Each row was made from one small tree. Brackets hold a mark, then the marks that hang from it, in alphabetical order. Every link used is in the known rows. Write each row's tree.
Known rows:
(F (M E H S)): [2.18,-1.29,-5.95,-1.23,0.76,2.35,1.05,0.08,1.23,-2.73,-0.08,2.10,1.42,-0.08,-1.06,-1.00,-1.97,0.27,-1.57,-0.88,-3.47,0.16,3.38,-2.09,-2.76,-2.50,-2.57,-0.86,-1.25,0.36,2.05,-1.69,0.29,2.61,-0.52,0.75,0.37,-0.15]
(G (M E F H (L Z) S)): [2.58,-2.53,-3.32,-1.36,3.26,-1.99,-0.22,4.67,-1.44,0.28,-0.81,-5.34,1.73,-3.45,0.36,-1.17,-1.36,-2.67,-3.79,-0.34,4.21,-0.16,-1.50,-4.90,-0.89,2.50,0.61,-0.86,2.56,0.23,-1.89,3.75,5.67,2.48,1.87,-2.13,4.27,-0.72]
(E (M F H (L Z) S)): [1.07,-0.90,-1.09,-0.02,3.28,0.24,1.53,2.07,-2.18,-1.09,0.61,-3.41,0.83,-0.32,0.51,-0.95,-0.77,-2.84,-0.63,0.06,1.50,-1.81,-0.04,-2.59,-3.20,-0.32,-0.42,-1.44,2.74,-0.11,-0.27,0.91,3.31,-0.61,-1.67,-2.22,3.50,-0.24]
(A M): [-0.18,4.65,2.73,2.22,1.35,-1.79,-2.91,-0.09,5.01,-1.55,-0.66,8.62,-1.14,-0.40,0.12,-2.17,-1.00,0.01,2.38,-0.03,-3.78,2.47,5.19,0.12,-7.04,-1.59,-5.47,-0.32,2.06,1.54,1.11,-6.26,-1.24,-1.71,-0.47,1.37,-3.90,1.97]
(E (M H L S)): [1.00,-0.99,-2.64,0.90,3.53,0.08,3.25,0.33,0.35,-2.41,-1.44,-1.01,1.47,-1.02,-0.08,-0.25,-0.82,-0.84,-0.54,0.19,-1.15,-0.31,2.54,-1.68,-4.84,-2.15,-2.38,-0.21,1.54,-1.84,1.80,-1.72,-0.85,-0.02,-2.56,0.06,1.55,-0.03]
(F (M E H (L Z))): [0.11,-1.02,-2.78,-1.39,2.47,0.71,-0.76,-0.19,-0.82,-0.66,-0.72,1.97,1.41,-1.06,0.12,-2.62,0.05,-2.70,-0.61,-0.26,-3.37,-0.16,-1.27,-1.40,-2.34,0.92,-0.58,-1.48,0.04,-2.54,0.52,-0.21,1.78,2.84,-0.47,-1.43,0.37,-0.75]
(F M): [-0.16,0.80,2.19,0.50,1.37,0.32,-2.32,-0.20,3.86,-2.23,-0.88,7.23,-1.18,1.35,-0.14,-1.42,-1.33,0.14,2.61,0.59,-5.62,2.04,4.98,-0.75,-4.82,-3.89,-3.82,-0.73,0.45,0.41,1.41,-4.79,-1.35,-0.49,-1.86,1.40,-4.11,2.41]
(G (M H (L Z))): [-0.33,-1.91,2.52,-0.30,3.10,-5.15,-3.28,3.65,-0.31,-0.09,-1.76,0.43,1.20,-2.75,1.97,-1.26,-1.32,-3.28,0.24,0.28,-0.15,2.35,0.52,-0.83,-1.19,1.66,-1.55,-0.76,3.30,-3.00,0.57,0.91,3.03,-0.06,-0.59,-2.09,-0.82,-0.55]
(H M): [-1.35,1.69,4.89,2.46,4.16,-2.84,-4.29,-0.46,4.35,-3.55,-1.87,4.59,-0.86,2.33,0.30,-1.72,0.32,-2.08,3.11,1.43,-2.86,3.73,5.49,-0.03,-4.80,-0.95,-6.36,-0.57,4.45,1.30,1.14,-3.96,-0.36,-0.44,-1.33,1.80,-4.62,1.75]
(H (M E)): [-0.53,1.51,2.35,2.34,4.65,-2.45,-3.21,-2.79,4.91,-2.94,-2.26,3.03,0.11,2.25,0.52,-2.73,1.70,-2.33,1.22,0.87,-1.53,2.52,3.94,-1.42,-4.85,-0.27,-6.28,-1.28,3.87,2.43,0.66,-3.54,0.90,1.85,-0.88,1.72,-2.23,1.18]
(H (M E F (L Z) S)): [0.00,-0.10,-1.39,-0.18,5.21,1.61,-1.88,1.93,-0.25,-1.30,-1.37,-3.41,-0.39,-1.03,-0.12,-2.27,1.18,-4.25,-1.09,0.63,2.66,0.18,-0.94,-4.39,-2.75,3.33,-2.06,-1.91,4.88,2.49,-3.30,0.90,3.03,3.33,0.77,-0.01,1.97,0.40]
(M F H (L Z)): [0.68,-0.41,1.09,-0.51,2.74,-2.39,-2.22,3.75,-2.08,-0.35,-1.65,-0.81,-1.08,-0.16,0.56,-2.06,-0.18,-2.29,-0.99,0.46,1.06,1.14,-1.03,-1.25,-2.48,1.90,0.28,-1.03,2.88,-1.13,-0.09,1.32,5.05,0.64,-0.57,-2.31,0.95,-1.81]
(S (M H)): [-0.47,0.71,4.13,0.48,0.59,-3.93,-3.46,-0.50,0.98,-4.78,0.34,1.71,-0.65,0.40,0.62,-1.44,-1.33,0.76,-1.35,0.77,-3.54,2.37,5.64,0.93,-4.14,-2.13,-3.37,-0.54,0.44,-0.99,3.04,-4.10,2.26,-1.77,-0.30,1.10,-1.48,0.61]
(M E F H (L Z) S): [2.64,-1.60,-6.06,-1.17,2.39,0.73,1.34,2.07,-3.04,0.46,-1.05,-4.41,-0.30,-1.54,-0.20,-1.90,-0.41,-1.77,-3.49,-0.86,3.60,-0.68,-1.95,-4.92,-1.53,2.45,0.88,-1.30,2.37,0.72,-1.28,3.42,5.01,3.78,0.39,-2.38,4.27,-2.38]
(M F S): [2.58,0.02,-0.65,0.78,1.49,0.32,-0.56,3.10,2.39,-1.94,-1.23,1.58,-3.24,1.56,-0.66,-0.85,-1.67,0.88,0.31,0.02,0.24,2.01,3.71,-4.27,-3.37,-2.54,-2.98,0.00,2.71,3.48,-0.39,-2.01,1.44,0.09,-0.94,0.57,-0.90,1.51]
(F (M E (L Z) S)): [0.20,-1.26,-4.52,-1.26,1.94,4.35,-0.18,-0.16,0.09,-0.28,-0.97,1.80,0.74,-1.59,-0.71,-2.29,-1.16,-2.44,-0.15,-1.25,-2.59,0.65,-1.06,-5.12,-2.21,0.16,-0.87,-2.00,0.96,0.00,-1.71,-0.14,-0.78,3.46,-0.82,-0.61,0.54,1.03]
(E M): [-1.01,1.26,4.75,3.64,3.14,-2.26,-0.98,-2.69,4.70,-2.68,-0.88,4.86,-0.80,3.04,1.46,-1.61,-0.14,-0.54,3.94,0.55,-2.81,1.07,4.63,-1.32,-6.19,-4.91,-5.09,-0.81,2.76,1.06,1.76,-4.71,-0.60,-2.25,-4.18,0.50,-2.22,2.00]

Which tree is each row?
[0.26,-0.41,-1.80,-0.46,2.83,1.79,-0.02,-0.51,2.77,-1.27,-3.46,3.87,-0.47,-1.27,-0.72,-1.36,-0.48,0.20,-0.67,0.77,-3.84,1.26,1.04,-3.64,-4.68,-0.86,-1.30,-0.97,0.14,-1.23,-0.11,-3.10,-1.57,2.34,-0.15,1.67,-1.00,0.82] => (F (M E L))
[1.41,-0.72,-3.86,-0.98,0.39,2.57,0.32,1.60,1.75,-3.50,0.11,3.97,0.90,0.04,-1.40,-0.73,-2.76,0.66,0.04,-0.58,-4.82,0.89,4.94,-0.36,-2.98,-3.29,-2.87,-0.25,-0.31,-0.64,2.56,-2.67,-1.07,0.30,-1.05,0.78,-1.73,0.53] => (F (M H S))
[2.75,3.85,-3.19,0.35,1.02,1.14,-0.39,1.66,4.27,-1.78,0.29,3.27,-1.15,-1.65,-0.89,-1.63,-1.54,0.69,-2.08,-0.84,0.41,0.12,3.01,-3.80,-6.10,-0.63,-3.25,-0.58,1.40,3.98,-1.41,-4.38,1.21,0.56,1.64,1.45,1.16,1.66] => (A (M E F S))
[0.39,0.07,2.06,-0.77,2.13,-2.18,-2.59,1.06,-2.99,-2.12,0.10,-3.52,-0.49,-1.89,0.71,-2.50,-0.07,-1.58,-5.08,0.64,1.03,-0.34,-0.94,-2.90,-3.02,2.04,0.93,-2.17,0.96,-0.41,-1.21,-0.25,6.56,1.20,1.92,-1.22,3.98,-1.32] => (S (M E F H (L Z)))
[-2.46,0.61,5.99,0.60,2.00,-1.84,-4.68,0.15,-0.60,-2.08,-0.76,1.18,-1.61,-1.38,1.18,-2.17,-0.33,-1.41,0.14,0.01,-2.74,3.57,1.29,-2.49,-3.77,0.48,-1.80,-1.93,2.49,-0.96,-0.20,-2.78,1.91,-0.92,-1.24,-0.21,-1.67,1.58] => (S (M (L Z)))
[3.35,-0.21,-3.20,0.51,1.58,0.77,0.57,0.87,2.84,-1.39,-1.67,-0.35,-2.52,1.60,-0.57,-1.47,-0.73,0.96,-1.69,-0.29,1.93,0.73,2.27,-6.38,-3.36,-2.17,-2.34,-0.56,2.28,4.71,-1.10,-1.43,2.49,2.38,-0.14,0.83,1.33,0.51] => (M E F S)
[1.24,2.96,-3.71,0.78,2.65,-1.62,0.07,0.31,1.91,-1.35,-1.99,3.82,1.22,-3.34,-0.54,-1.56,-0.80,-0.32,-2.64,-0.22,-1.78,0.54,1.47,-0.17,-6.43,1.94,-2.11,-0.26,0.35,-1.25,0.69,-3.23,0.35,1.62,1.58,0.30,1.07,-1.13] => (A (M E H L))
[1.50,0.57,2.19,-0.16,0.85,-3.14,-2.41,-0.03,0.19,-4.00,0.30,-1.60,-0.72,0.31,0.48,-1.38,-0.51,1.03,-4.66,1.03,0.23,0.04,3.46,-2.34,-3.96,-1.39,-1.87,-1.05,-0.56,1.43,0.86,-3.13,5.63,0.13,1.75,0.64,2.15,-0.52] => (S (M E F H))
[0.54,0.28,0.05,-0.15,4.80,0.57,-1.14,4.52,1.65,-3.03,-2.34,-1.65,-0.95,-1.53,-1.30,0.31,-0.15,-2.04,-0.49,1.16,0.50,1.96,2.18,-2.81,-4.54,1.55,-2.34,-0.29,3.74,1.63,-1.94,-1.92,-0.09,0.79,0.84,1.72,-0.21,1.58] => (H (M F L S))
[-0.94,-0.61,1.19,-0.34,1.94,-2.24,-2.48,-1.65,-2.33,-2.25,-0.36,-1.71,0.15,-2.12,0.82,-2.53,-0.14,-1.59,-3.18,0.04,-0.93,1.33,0.40,-1.81,-2.73,1.63,-0.99,-2.47,1.13,-1.81,0.48,-0.85,4.43,1.85,0.21,-1.14,1.92,-1.31] => (S (M E H (L Z)))
[1.62,0.71,1.16,1.76,2.55,0.19,0.87,0.80,2.91,-2.53,0.40,0.57,-0.87,2.44,0.32,-0.44,-0.98,-0.25,0.99,0.65,0.00,-0.83,3.99,-3.59,-5.45,-4.59,-3.27,-0.79,2.65,3.27,0.10,-3.50,1.06,-2.09,-1.96,0.63,0.95,2.31] => (E (M F S))
[-0.59,0.10,-0.79,0.67,4.45,0.87,-1.00,1.78,2.35,-2.66,-3.13,0.84,-0.07,-1.14,-1.10,-0.63,0.03,-2.17,1.03,1.00,-1.35,3.19,2.97,-1.86,-4.19,1.17,-4.35,-0.23,4.02,0.28,-0.61,-2.60,-2.16,1.09,-0.47,2.14,-2.24,1.27] => (H (M L S))
[0.01,-0.49,4.86,-0.36,3.80,-4.37,-4.06,5.49,0.87,0.69,-2.11,-0.30,-0.54,-2.32,1.52,-1.70,-0.89,-3.05,0.54,1.09,2.18,1.69,-0.16,-3.56,-2.66,1.33,-0.87,-0.96,4.23,0.05,-2.27,0.51,4.18,-0.36,0.51,-1.28,-0.72,1.16] => (G (M F (L Z)))
[0.74,1.36,1.27,1.09,3.68,-0.05,-2.54,2.85,3.18,-3.49,-0.88,0.17,-1.12,1.34,-0.78,-0.98,-0.16,-1.76,1.02,0.98,0.23,1.91,5.02,-1.82,-4.07,-0.55,-4.61,-0.26,4.18,3.46,-0.81,-2.57,1.34,-0.11,0.13,1.82,-1.66,1.96] => (H (M F S))
[0.64,-2.17,-1.84,0.26,3.43,-1.55,-0.83,2.09,0.96,0.74,-1.97,-1.12,0.90,-3.15,1.06,-1.78,-0.85,-2.90,-0.69,-0.86,1.70,2.06,-0.96,-6.05,-1.56,1.45,-1.53,-1.64,3.46,0.47,-2.25,1.67,1.77,2.68,-0.08,-0.96,0.85,0.89] => (G (M E (L Z) S))
[-0.26,0.14,4.21,-1.18,1.91,-2.78,-3.91,3.37,-2.62,-2.70,0.56,-2.13,-1.09,-1.88,0.39,-1.85,-0.58,-1.43,-2.98,0.84,-0.09,0.60,0.42,-0.98,-3.37,1.40,0.86,-1.54,1.57,-1.30,-0.29,-1.28,5.53,-0.76,1.10,-1.15,1.88,-1.06] => (S (M F H (L Z)))
[1.15,0.18,1.69,1.11,4.32,-2.14,1.24,1.70,0.59,-2.48,-1.15,-0.88,0.34,0.25,0.38,-0.57,0.00,-0.93,-1.28,1.36,0.51,-1.53,1.52,-1.29,-6.25,-1.61,-0.85,0.02,1.44,-1.43,0.94,-1.77,2.67,-1.85,-0.99,-0.29,2.30,-0.05] => (E (M F H L))
[3.23,-0.66,-3.03,-0.62,0.89,-0.38,0.41,3.67,0.59,-2.41,-0.68,-0.38,-1.52,1.12,-0.74,-0.28,-1.83,0.42,-2.11,-0.15,0.54,1.08,4.23,-1.93,-2.89,-1.76,-1.77,0.48,1.78,1.52,0.98,-0.71,2.79,0.06,-0.73,0.22,0.74,-0.71] => (M F H S)
[1.80,-2.04,-1.26,0.15,1.57,-3.96,-0.98,3.17,2.32,-2.21,-0.73,0.32,1.05,-1.55,0.09,-0.26,-2.96,-0.45,-0.80,-0.20,-0.16,2.52,4.91,-1.55,-1.80,-1.94,-3.96,0.45,1.94,-0.11,1.56,-0.39,1.55,-0.44,-0.28,0.36,-1.40,0.36] => (G (M H S))
[2.04,-0.50,-1.69,-0.46,3.03,-1.75,-1.32,1.74,-2.36,0.07,-2.13,-2.44,-0.85,-0.08,0.64,-3.10,0.64,-2.67,-2.63,0.40,2.65,-0.20,-2.44,-3.59,-2.65,2.43,0.41,-1.33,2.53,-0.27,-1.00,2.25,6.51,3.19,0.35,-2.63,3.26,-2.59] => (M E F H (L Z))
[-0.57,-0.29,2.50,0.98,2.65,-1.51,-1.58,-1.64,1.37,-2.66,-2.48,0.13,-1.43,-1.43,0.17,-1.51,-0.52,0.66,-3.01,0.75,-1.78,2.58,2.34,-3.38,-5.17,-0.45,-1.40,-1.13,0.70,-0.31,-0.54,-4.19,0.62,1.21,0.71,1.80,0.46,0.50] => (S (M E L))
[1.70,0.08,-2.95,0.24,4.99,1.46,0.26,2.31,1.99,-2.15,-2.70,-3.18,-0.84,-1.21,-1.30,-0.94,0.24,-1.88,-2.72,1.01,1.78,0.87,0.87,-4.50,-4.43,2.18,-2.35,-0.71,3.38,2.23,-2.41,-1.41,1.19,3.25,1.59,1.68,1.86,0.99] => (H (M E F L S))
[0.41,0.89,4.22,-0.01,0.77,-3.65,-3.27,2.39,0.54,-4.43,0.91,-0.15,-1.46,0.76,0.15,-1.08,-1.11,1.09,-3.31,1.25,-0.93,1.17,5.13,-0.04,-4.03,-1.68,-1.86,-0.25,0.19,0.08,1.52,-3.76,4.55,-2.06,0.94,0.83,0.46,-0.03] => (S (M F H))
[-0.13,0.62,5.11,0.27,1.95,-1.99,-2.97,3.21,0.53,-3.20,-1.56,-0.46,-2.82,-1.74,-0.15,-0.56,-0.75,0.97,-2.86,1.64,-0.93,2.01,2.63,-2.44,-5.19,-0.77,-0.21,-0.57,1.15,-0.15,-1.08,-4.08,1.85,-0.95,1.37,1.79,0.08,1.03] => (S (M F L))
[1.34,-1.89,-7.00,-0.33,2.16,0.50,1.13,-0.51,-2.21,0.04,-1.95,-2.19,0.84,-1.42,0.11,-2.46,0.03,-2.32,-1.48,-1.36,0.95,1.40,-1.43,-3.85,-1.06,1.75,-1.12,-1.61,2.35,-0.53,-0.01,2.34,2.38,4.03,-1.62,-2.06,2.72,-2.27] => (M E H (L Z) S)
[-0.26,0.29,2.76,1.06,3.92,-2.37,-0.87,1.50,-1.34,-0.92,-0.09,-1.48,0.61,0.36,1.53,-1.84,0.56,-2.98,0.25,1.12,0.77,-2.14,-0.40,-1.00,-4.36,-0.68,-0.78,-1.14,3.26,-0.96,0.32,-0.18,4.19,-1.48,-1.60,-2.89,2.89,-0.49] => (E (M F H (L Z)))
[-0.28,-0.49,1.28,2.11,4.00,-2.38,1.49,-0.95,1.38,-2.45,-1.66,1.18,0.65,0.13,0.53,-0.66,-0.17,-1.02,0.36,1.30,-1.94,-0.04,2.12,-0.30,-5.87,-2.19,-2.69,-0.36,1.81,-2.62,2.22,-2.94,0.01,-1.50,-2.66,-0.32,0.47,-0.49] => (E (M H L))
[-0.59,1.28,2.87,0.49,5.69,-1.51,-3.76,1.07,0.78,-0.77,-2.07,-1.58,-0.67,-0.19,0.55,-3.03,2.16,-4.69,-0.04,1.19,1.97,0.58,-0.97,-3.20,-3.87,3.42,-2.13,-2.14,5.02,1.68,-2.77,-0.16,3.50,2.62,0.89,-0.81,0.73,0.80] => (H (M E F (L Z)))
[1.44,1.37,-1.09,0.89,4.22,0.17,-1.19,0.81,3.23,-3.24,-1.12,-1.23,-0.47,1.65,-0.79,-1.11,0.91,-2.09,-0.92,0.64,1.20,0.57,3.15,-3.78,-3.86,0.01,-4.69,-0.89,3.88,4.24,-1.51,-2.18,2.23,2.34,0.41,1.55,0.52,1.18] => (H (M E F S))
[-0.10,1.19,3.82,0.90,4.92,-2.14,-3.09,3.52,2.57,-2.86,-3.16,0.20,-1.74,-0.21,-0.51,-1.19,0.53,-2.55,0.32,2.45,-0.05,1.92,2.24,-1.20,-5.61,1.47,-2.58,-0.13,4.08,0.69,-1.11,-3.01,0.50,0.03,1.02,1.44,-1.24,1.22] => (H (M F L))
[2.69,3.52,-2.73,-0.61,0.32,-0.26,-0.09,4.13,2.31,-2.59,1.31,2.79,-0.28,-1.76,-1.34,-0.93,-2.42,0.40,-2.15,-0.58,-0.63,-0.20,4.63,0.30,-5.32,-0.40,-2.41,0.12,0.85,2.03,0.89,-3.91,1.48,-1.08,1.27,0.52,0.41,0.65] => (A (M F H S))
[4.20,-0.86,-6.10,-0.42,1.28,-0.19,1.32,1.68,0.72,-2.23,-0.81,-1.84,-0.85,1.11,-0.38,-1.08,-1.09,0.64,-3.58,-0.34,2.52,-0.13,2.59,-4.00,-2.30,-1.09,-1.61,-0.01,1.06,2.88,0.27,0.08,4.36,2.53,0.05,-0.33,2.95,-1.44] => (M E F H S)
[1.23,1.10,3.00,2.01,2.89,-3.18,-0.34,0.14,2.37,-3.03,0.37,0.90,0.08,2.69,0.94,-0.92,-0.27,-0.67,0.27,1.47,-0.04,-1.50,4.12,-0.60,-5.45,-3.68,-3.14,-0.37,1.80,0.70,2.11,-2.99,3.41,-2.44,-1.62,-0.60,0.91,0.23] => (E (M F H))
[2.24,-1.11,-2.40,-0.34,2.93,1.89,0.98,4.51,1.07,-0.90,-3.00,-0.72,-2.94,-1.04,-1.19,-0.04,-1.92,0.45,-1.72,0.33,1.13,2.42,1.35,-5.44,-4.28,0.00,-0.18,0.20,2.15,1.06,-1.95,-1.56,-0.14,0.70,-0.24,0.85,0.71,0.75] => (M F L S)
[2.19,-0.96,-2.41,0.54,3.60,0.31,3.52,2.69,-0.18,-2.47,-0.52,-3.15,0.49,-0.73,-0.10,0.09,-1.23,-0.37,-2.56,0.54,0.95,-1.66,1.82,-2.49,-5.19,-1.91,-0.41,0.14,1.37,-0.26,0.27,-1.00,1.33,-0.93,-0.94,-0.23,3.47,-0.15] => (E (M F H L S))
